Known rows, with every way that one mark hangs from another
[q291 q923]: [ -4.3   6.3   8.6   5.1   1.9   1.7   1.0   5.7 -10.5  -2.7  -2.6   1.8
   1.8  -1.4   4.6   6.3 -16.9   2.6  -4.7 -15.6  -2.6  -4.3  -2.5  -4.6
  -0.5   3.7]
[q811 q370]: [  4.8   1.6 -11.3  -5.1   9.3  -5.1   4.2   6.3  19.5   2.1   0.8 -13.5
   4.5  -2.7  -5.6   2.8  -8.2  -1.3  -9.7  -7.4   0.0 -27.8   2.6  16.1
   3.2   6.0]
[q370 [q811 [q291 [q775 q37] [q923 q549]]]]: [-12.1  -6.8  -5.5   4.2  -0.7 -11.9  -6.4  -6.9   1.3  -7.9 -12.7 -12.8
   2.1   2.8   2.0  -0.3  12.5  -2.8   2.9 -11.1   0.8  -6.9   4.8   0.2
   3.9 -13.7]
[q370 [q811 [q291 [q923 q549]]]]: [ -8.5  -6.4  -5.4   4.8  -4.9 -12.6  -1.6   2.5   2.0  -0.7 -12.9 -13.0
   2.9  -2.9   4.7   6.0  12.1   0.1   3.7 -24.5  -4.1 -18.3   8.7  -0.6
   2.1 -17.5]
[q848 [q37 [q775 [q291 q811]]]]: [ -9.6   2.4   8.3 -10.2  -5.8   5.8  -1.1   4.3   4.5  16.0   3.6  17.7
  -3.0   8.7  10.0   3.7 -10.0  -2.9  -3.1  -4.3  -1.6  36.0   8.8 -13.5
  -1.2  16.9]
[q848 [q37 [q775 [q291 [q811 q370] q923]]]]: [-12.4   3.6  11.8 -11.2 -11.5   0.0  -2.0   6.0  -6.9   8.9   2.5  12.4
  -4.1   7.5  10.6   4.5  -6.8  -1.0  -2.6 -10.1  -4.3  34.1   6.4 -11.5
  -3.0  17.8]
[q155 [q201 [q746 q370]] q488]: [ 26.3   5.5   2.2   0.9  -9.3  15.9   2.0  -3.7  38.3  13.8  -5.0  -0.5
  -3.1 -19.7  -2.8  -0.3 -30.9  -4.7 -13.1  -1.7  23.8  -0.4  12.7   8.6
  -5.9   6.3]
[q811 q291 q370]: [ 11.6 -10.3 -17.0  -4.5  14.6  -9.2   5.5   4.2  33.0   8.9  -1.3 -18.3
   0.4  -0.8  -3.0   6.1  18.1  -2.1 -13.5  -3.7  -2.0 -41.8   4.8  14.5
   2.8  -2.4]
[q37 [q775 [q291 q811]] q848]: [ 15.4   6.2   5.8  -7.9  -6.5  12.5   3.1  -5.8 -21.8  11.3  12.9  22.5
   0.8   6.8   6.7 -14.6   1.0  -5.7   2.3  40.5   5.9  16.4  15.4 -11.6
  -3.8  -0.5]
[q291 q811]: [ -1.4   2.7   4.8   2.3  -6.1   8.9   3.8   7.6 -10.2  -3.1   1.3   3.6
   1.0   2.4   0.4   3.2 -17.7   9.2  -2.7  -1.0   0.8  -2.1  -8.3  -9.8
   4.7   3.3]
[q848 [q37 [q775 q291]]]: [ -7.3   2.1   4.6 -10.7   0.9   5.0  -1.0   2.7  14.9  20.5   3.7  16.8
  -1.8   7.8   9.6   3.6 -10.3  -6.5  -4.9  -4.8  -1.0  32.2  13.1  -9.2
  -1.5  16.8]
[q811 [q291 q775 [q923 q549]] q370]: [ -5.5  -7.6 -10.3  -4.4   6.1 -12.8   0.5  -1.0  14.1  -6.5  -1.1 -21.5
  -1.5   3.4  -1.3   3.9  22.0   2.3  -3.8  -5.5  -2.0 -34.9  -0.2   6.1
   1.5  -4.0]
[q155 [q201 q746]]: [ 13.5   3.9 -14.5  -1.8   3.2  14.3   4.7  -2.6  28.0   6.8  -0.5   1.1
  -2.0  -9.0  -2.6  -2.2  -5.4  -1.6 -10.6  -2.0  23.4   0.1   5.0   3.7
  -1.5  -1.2]
[q811 [q291 q775 q923] q370]: [  2.2  -5.5 -13.8  -5.7   8.0 -12.2  -0.3  -4.7  10.2  -6.4  -3.3 -21.1
  -1.9   2.4  -2.7   4.8  18.6  -0.7 -13.0 -12.8   1.8 -28.0  -7.0   8.1
   2.7  -1.9]
[q201 [q746 [q370 [q811 [q291 [q923 q549]]]]]]: [  1.3  -3.5 -12.0   4.0   6.0  -3.7  -0.9  -1.6  -6.5  -4.5   6.3  -0.9
   3.7  -7.9  -5.4   3.2  28.2   8.7   7.9 -17.1  -6.2   2.5   4.2   1.4
   3.4  -7.3]
[q201 q746]: [ 9.8 -0.3 -8.3 -0.5 19.3 10.7 -2.9 -3.8  4.6  3.2 15.1  6.2 -0.8  0.3
 -8.0 -0.3 10.2  1.7 -9.2 -7.4  5.5 -0.5 11.1  0.8  4.5  3.6]
[q155 [q201 q746] q488]: [ 25.5   4.5   7.8  -0.6  -7.5  19.0  -1.3  -4.4  38.5  14.2  -3.5  -0.7
  -6.9 -14.6  -1.6  -1.7 -32.2  -7.9 -18.6  -1.0  28.3  -4.8  20.1   5.8
  -6.3   6.0]
[q811 [q291 [q923 [q549 q725]]] q370]: [ -4.4  -9.6 -10.3  -2.2   3.1 -13.6   8.8   8.0  13.1   1.3  -2.4 -15.7
   2.6  -1.0   1.2   7.1  22.4   2.4  -0.6 -11.5 -11.7 -40.8   9.0  14.5
  -1.7  -7.9]
[q370 [q811 q291]]: [  0.9  -6.9 -15.2   1.8   2.5  -9.6  -0.4  -1.1  14.3   5.5 -12.9 -13.0
   4.0  -3.0   1.0   5.0   9.7  -4.5  -4.3 -23.2   1.0 -18.1   6.6   4.7
   5.3 -15.8]
[q291 q775 q811 [q923 [q549 q725]]]: [-28.9   6.4   3.9  -0.5 -20.0   3.5   2.7  -1.5 -40.3 -23.1   0.5   2.7
   3.7   7.2   0.9   0.1 -12.1  13.5  13.3 -13.5  -2.1  10.8 -12.5 -12.4
   2.7  -3.4]
[q775 [q37 q848] [q291 q811 [q923 q549]]]: [ -6.3   2.7  40.1   8.2   0.9   7.5  -5.4   2.7 -25.5 -13.2  11.3  19.7
  -5.9   8.6   1.5 -15.1  -7.8  -4.7  11.8  54.4  -7.1  22.7   5.6  -8.6
  -9.7   7.0]
[q201 [q746 [q370 [q811 q291]]]]: [  9.9  -3.6 -20.4   1.4  11.4  -1.3  -0.4  -4.4   1.6  -0.1   5.6  -0.8
   4.3  -8.2  -8.3   2.7  26.1   5.1   0.5 -17.9  -1.9   4.5   1.7   5.7
   5.8  -5.8]
[q155 q201]: [  9.8   5.6 -12.3  -0.6  -0.2  11.3   9.7   2.5  39.9  12.2 -10.1  -2.1
   1.8  -9.3   2.2   0.2 -25.0  -3.7  -9.5   1.1  21.4  -9.0  -0.6   4.9
  -1.9  -1.0]
[q746 q201 [q370 [q811 [q291 [q775 q37]]]]]: [ -1.4  -5.6 -40.2   6.5  12.0 -10.2   2.1  -0.5  10.1   7.4 -14.1  -8.4
   7.7 -10.6 -13.9   6.8   8.2   2.0  16.3 -21.1 -14.4  10.4 -25.9  17.5
  10.8 -15.3]
[q37 q775 q848]: [ 13.9   4.3  -9.7  -5.4   5.0   9.8   4.4  -7.0  -8.0  14.7   3.4  16.3
   6.9   6.0   8.9 -13.8  -0.5  -6.2  -3.2  43.3   7.2   9.1  28.6  -5.9
   1.9  -3.9]
[q291 q775 [q811 q370] q923]: [-14.4   9.5   6.0  -4.2 -18.5  -3.0  -4.5  -2.7 -44.7 -30.9  -1.8 -11.2
  -2.4   4.8  -2.5   1.5 -10.1  11.7  -3.3 -17.5   4.7   8.0 -26.1  -9.9
   4.1   5.8]

Rows
[-25.9   6.8  14.2   2.2 -18.4   4.0  -3.7   0.3 -37.5 -25.1   2.0  -1.2
  -1.5   8.0   2.6   0.4 -12.7  15.8  11.1  -4.0   1.1   8.2 -16.0 -22.5
   2.9   1.2] => [q291 q775 q811 [q923 q549]]
[-16.1   2.0  12.0  -8.2  -4.3   2.7  -1.6   5.9   7.2  16.2   4.0  17.0
  -2.5   8.1  12.5   4.1  -7.9  -2.7   2.8  -4.1  -5.6  30.0  15.8 -13.2
  -3.9  14.9] => [q848 [q37 [q775 [q291 [q923 q549]]]]]
[ -6.9  -4.8 -34.7   8.4   2.2 -13.1   5.7  10.0   2.4   8.6 -13.5  -9.1
   7.9 -15.0  -9.1  12.9  10.3   8.4  24.7 -34.0 -22.0  -1.4 -21.8  12.3
   7.2 -20.5] => [q746 q201 [q370 [q811 [q291 [q923 q549]]]]]
[ -1.7   1.0 -38.8   5.7   5.6  -9.0   5.6   7.8   4.0   9.9 -13.1  -6.6
  10.5 -16.4 -13.2  10.6  -5.2   5.0  19.2 -36.7 -16.7   7.5 -25.3  17.3
   9.9 -14.8] => [q746 q201 [q370 q811]]
[ 11.2   8.4  12.9  -6.1 -12.4  10.4   1.6  -4.9 -37.4   5.0  11.0  22.4
  -0.7   6.4   9.3 -13.1   1.4  -3.4   3.5  34.0   3.6  20.6  12.2 -15.3
  -6.0  -0.3] => [q37 [q775 [q291 q811 q923]] q848]
[ -5.7  -7.2  -5.3   2.0  10.3  -1.3   0.1  -3.8  15.5   1.9  -0.5  -6.3
  -1.2   5.9   3.2   4.4  11.8   1.9  -1.7  -1.3   0.8 -19.8   0.6  -7.1
   2.4  -6.4] => [q811 [q291 q775 [q923 q549]]]
[-19.8   3.8  11.2   5.8  11.4   2.3  -7.6  -8.8 -12.7 -18.5  -0.4   3.5
   2.0  10.6   1.4 -12.6  -9.9  -2.0   6.5  38.0   2.3  15.0   9.6  -6.9
   1.5   1.8] => [q291 [q775 [q37 q848]] [q923 q549]]
[ -2.0  -9.4  -3.4  -0.1   3.9 -13.5   4.2   9.3  15.1   0.0  -1.4 -18.4
  -1.1  -0.5   2.3   7.4  21.9   4.2  -2.2  -5.2  -9.3 -42.8   6.7   7.3
  -1.7  -4.8] => [q811 [q291 [q923 q549]] q370]
[  6.8   4.5  14.6  -5.7  -4.8   5.0   2.1   6.3   1.2   1.4  14.1   3.1
  -4.2  -0.5  -6.7   1.8 -11.4  -0.6  -1.0  -9.0  -0.5 -10.0 -15.7   1.4
  -4.4   9.8] => [q775 [q291 [q811 q370]]]
[  8.3  -9.7 -15.0   0.9  27.2   3.3  -1.3 -12.5  29.1   6.4  -2.2  -1.8
   0.2   9.5  -1.7  -6.0  10.5  -9.6 -12.7  31.7   7.5  -6.7   7.9   2.1
   6.2  -3.8] => [q811 [q291 [q775 [q37 q848]]]]
[ -2.9  -2.5 -41.1   5.4   4.6 -12.3   3.2   2.5  -1.0   5.7 -15.2 -10.5
   7.4 -14.0 -11.7  11.7   8.1   5.3  17.5 -39.2 -15.8   7.4 -29.7  13.1
   9.7 -18.4] => [q746 q201 [q370 [q811 [q291 q775 q923]]]]
[ -4.5  -4.4 -10.0   3.1   3.3 -11.5  -6.5  -9.6  -6.4  -8.6 -15.8 -11.7
   2.5   1.3   1.7  -3.2  12.2  -8.0  -3.7  -4.6   3.7   1.9   6.4   0.8
   4.8 -16.6] => [q370 [q811 [q291 [q775 [q37 q848]] q923]]]
[ 11.2   8.4  11.7  -8.3 -14.0   6.4   1.5  -3.9 -37.9   2.0  11.0  17.4
  -0.6   5.3   7.9 -13.2   4.7  -3.2   2.7  32.6   2.5  15.5  11.7 -10.9
  -6.3   0.1] => [q37 [q775 [q291 [q811 q370] q923]] q848]
[  1.9  -5.0  -9.1   0.7  12.4  -0.5  -0.4  -7.3  11.5   2.0  -3.1  -6.1
  -1.7   5.1   1.9   5.0   8.7  -1.5 -10.9  -8.0   4.3 -12.9  -5.9  -5.2
   3.6  -4.3] => [q811 [q291 q775 q923]]
[  0.9   7.7  23.9  -2.9 -13.0   1.4  -0.1   8.0 -21.2  -7.8  11.7   3.2
  -6.2  -1.3  -2.6   4.0 -10.4   2.4   1.0 -18.1  -4.1  -3.6 -20.1  -4.0
  -7.6  10.0] => [q775 [q291 [q811 q370] q923]]
[-20.8   4.0  21.4   3.8 -24.2  -5.0   2.1  16.8 -37.5 -22.0   1.1  -7.2
  -1.2   0.9   4.7   4.9  -5.3  18.6  12.2  -7.1 -11.2 -13.3  -6.0 -11.1
  -2.3   1.9] => [q291 [q811 q370] [q923 q549]]
[ 23.8   5.0   0.2   0.9 -14.4  11.7   0.2  -4.6  32.9  10.4  -9.3  -4.4
  -2.4 -21.1  -2.7  -0.5 -27.9  -5.4 -10.9  -9.8  23.8   1.4  13.0   9.2
  -5.4   1.6] => [q155 [q201 [q746 [q370 q811]]] q488]
[  2.2  -6.7  -3.9   3.9  19.0  -0.1  -3.3 -10.8   6.8  -2.7  -4.6  -1.8
  -1.9   8.8   2.1  -3.9  10.6  -6.6 -10.7  22.7   4.1  -0.5   3.2  -3.4
   3.0  -3.9] => [q811 [q291 [q775 [q37 q848]] q923]]
[ -3.1  -4.8  -8.2   3.8  -3.6 -12.2  -1.9   0.1  -1.4  -0.5 -14.6 -13.0
   2.5  -3.5   4.1   6.5  10.0  -2.3  -2.8 -29.3  -1.5 -13.9   3.4   0.8
   2.9 -15.9] => [q370 [q811 [q291 q923]]]
[  7.2   1.7  26.0   3.9  10.8  11.4  -3.9  -2.1  -7.1  -4.0  11.2  19.5
  -4.3   8.3  -3.7 -16.4 -12.1 -11.5   0.4  56.1  -0.2  23.3   3.3  -1.2
  -5.2   9.4] => [q775 [q37 q848] [q291 q811]]
[  5.5  -7.3  -6.9  -1.3   5.9 -12.7   3.6   5.7  10.9   0.0  -3.8 -18.0
  -1.5  -1.4   1.1   8.1  18.9   0.9 -11.4 -12.3  -5.6 -35.8   0.3   9.4
  -0.4  -2.4] => [q811 [q291 q923] q370]
[ -0.3   4.6  20.1  -6.7 -21.9   5.8   1.1  -0.4 -20.4   4.4  16.7  14.1
  -2.6   7.7   6.8  -3.9   3.3   7.7   9.5   4.4  -0.4  -3.1  -2.0 -10.1
  -7.2  11.8] => [q37 [q775 [q291 [q811 q370] [q923 q549]]]]
[ 11.3   1.1  18.8   3.1  25.1   9.8  -3.6  -5.2  14.6   5.2  11.2  18.3
  -1.7   6.7  -4.7 -16.5 -12.2 -18.6  -3.1  55.0   1.2  15.3  11.8   7.9
  -5.6   9.4] => [q775 [q37 q848] q291]
[ 14.2   8.1   7.8  -6.6  -2.6   9.1   1.8  -6.9 -21.5  11.5  11.0  21.6
   1.0   5.0   8.6 -13.1   1.4  -8.7   1.1  33.0   4.2  15.2  18.2  -9.1
  -6.3  -0.1] => [q37 [q775 [q291 q923]] q848]
[  1.6  -4.9 -42.6   6.0   7.9 -10.9   6.2   6.8  10.5  13.0 -13.9  -9.2
   8.5 -15.3 -11.9  12.4   7.9   4.5  17.2 -35.0 -17.7   0.2 -23.9  16.3
   9.7 -19.0] => [q746 q201 [q370 [q811 q291]]]
[ -9.4   2.2   6.8 -12.6  -7.5   1.6  -1.1   5.4   3.8  13.2   3.6  12.3
  -3.1   7.8   8.6   3.5  -6.8  -2.7  -3.9  -6.1  -2.6  30.8   8.9  -9.0
  -1.5  17.3] => [q848 [q37 [q775 [q291 [q811 q370]]]]]
[ -3.1   3.3  40.2   7.4  -2.1   8.1  -6.9   0.2 -19.4 -11.7  11.5  17.6
  -8.1   8.8  -1.1  -7.2 -14.1  -2.1   2.6  24.1  -3.8  20.1 -13.8  -4.8
  -8.4  18.5] => [q775 q37 [q291 q811 q923]]
[ -5.4  -3.7 -12.8   1.0  -2.4 -11.7  -4.6  -6.8  -2.3  -5.0 -14.2 -15.3
   2.4  -1.0   1.4   4.3  10.1  -3.8  -3.9 -29.4   3.8  -8.3  -1.6   0.0
   5.3 -15.7] => [q370 [q811 [q291 q775 q923]]]
[  3.2  -0.2  28.6   1.1   4.3   5.9  -4.5  -0.1   2.0  -6.4  13.7  10.1
  -6.1   8.3  -7.2  -9.6  -9.7  -5.0  -0.6  30.8  -1.4   6.9 -10.0   6.9
  -5.6  19.3] => [q775 q37 [q291 [q811 q370]]]
[ -1.4  -2.0 -17.1   6.1   2.3 -11.9   2.1  -4.5   5.7  -4.4 -13.3  -7.5
  10.0  -7.7  -1.8   2.7   5.3   2.3   6.5  -8.6  -6.3   5.7 -13.5   8.5
   5.5  -5.7] => [q746 [q370 [q811 [q291 [q775 q37] q923]]]]
[-10.6   1.0  42.3   5.6  -6.1   1.7  -5.9   4.7 -16.0 -15.5  13.7   9.8
  -7.6   8.6  -2.0  -8.5  -6.1   1.6  10.7  28.9  -8.6   5.7  -7.8  -0.4
 -10.1  17.3] => [q775 q37 [q291 [q811 q370] [q923 q549]]]
[ 25.9   1.0  -1.8   1.0 -12.5  10.2   0.6  -5.5  37.6  12.9 -10.1  -6.1
  -3.8 -20.2  -1.8   0.5 -18.9  -5.8 -12.2  -8.1  23.1  -3.1  13.8   8.8
  -5.5  -1.2] => [q155 [q201 [q746 [q370 [q811 q291]]]] q488]
[ -3.0   3.0  38.5   4.2  -4.1   2.6  -6.9   1.2 -20.5 -15.4  11.3  10.2
  -8.1   7.6  -3.4  -7.7  -8.9  -1.9   1.6  21.8  -5.0  12.6 -14.1   1.8
  -8.8  19.6] => [q775 q37 [q291 [q811 q370] q923]]
[  7.5   0.5 -17.8   1.3   9.5   0.3  -0.9  -3.8  -3.2  -2.6   6.4   0.6
   5.7  -9.0  -9.2   1.5  16.6   5.2   1.7 -19.0  -1.0   9.6   0.9   6.2
   5.9  -2.9] => [q201 [q746 [q370 q811]]]
[ -7.6  -9.9  -2.4  -0.8  10.3 -12.3  -2.8  -4.2  14.4 -10.2  -1.0 -17.9
  -2.4   7.6  -1.7  -1.6  22.4   0.5  -3.6  13.5  -2.3 -26.2   2.4   9.0
   0.9   0.9] => [q811 [q291 [q775 q37] [q923 q549]] q370]
[-20.8   4.3  24.3   8.2 -21.3   3.1   1.8  14.7 -35.9 -16.1   1.4   3.5
  -1.2   2.7   7.8   5.3 -12.4  18.2  13.5  -3.9  -9.4  -3.0  -5.6 -20.4
  -1.6   0.5] => [q291 q811 [q923 q549]]
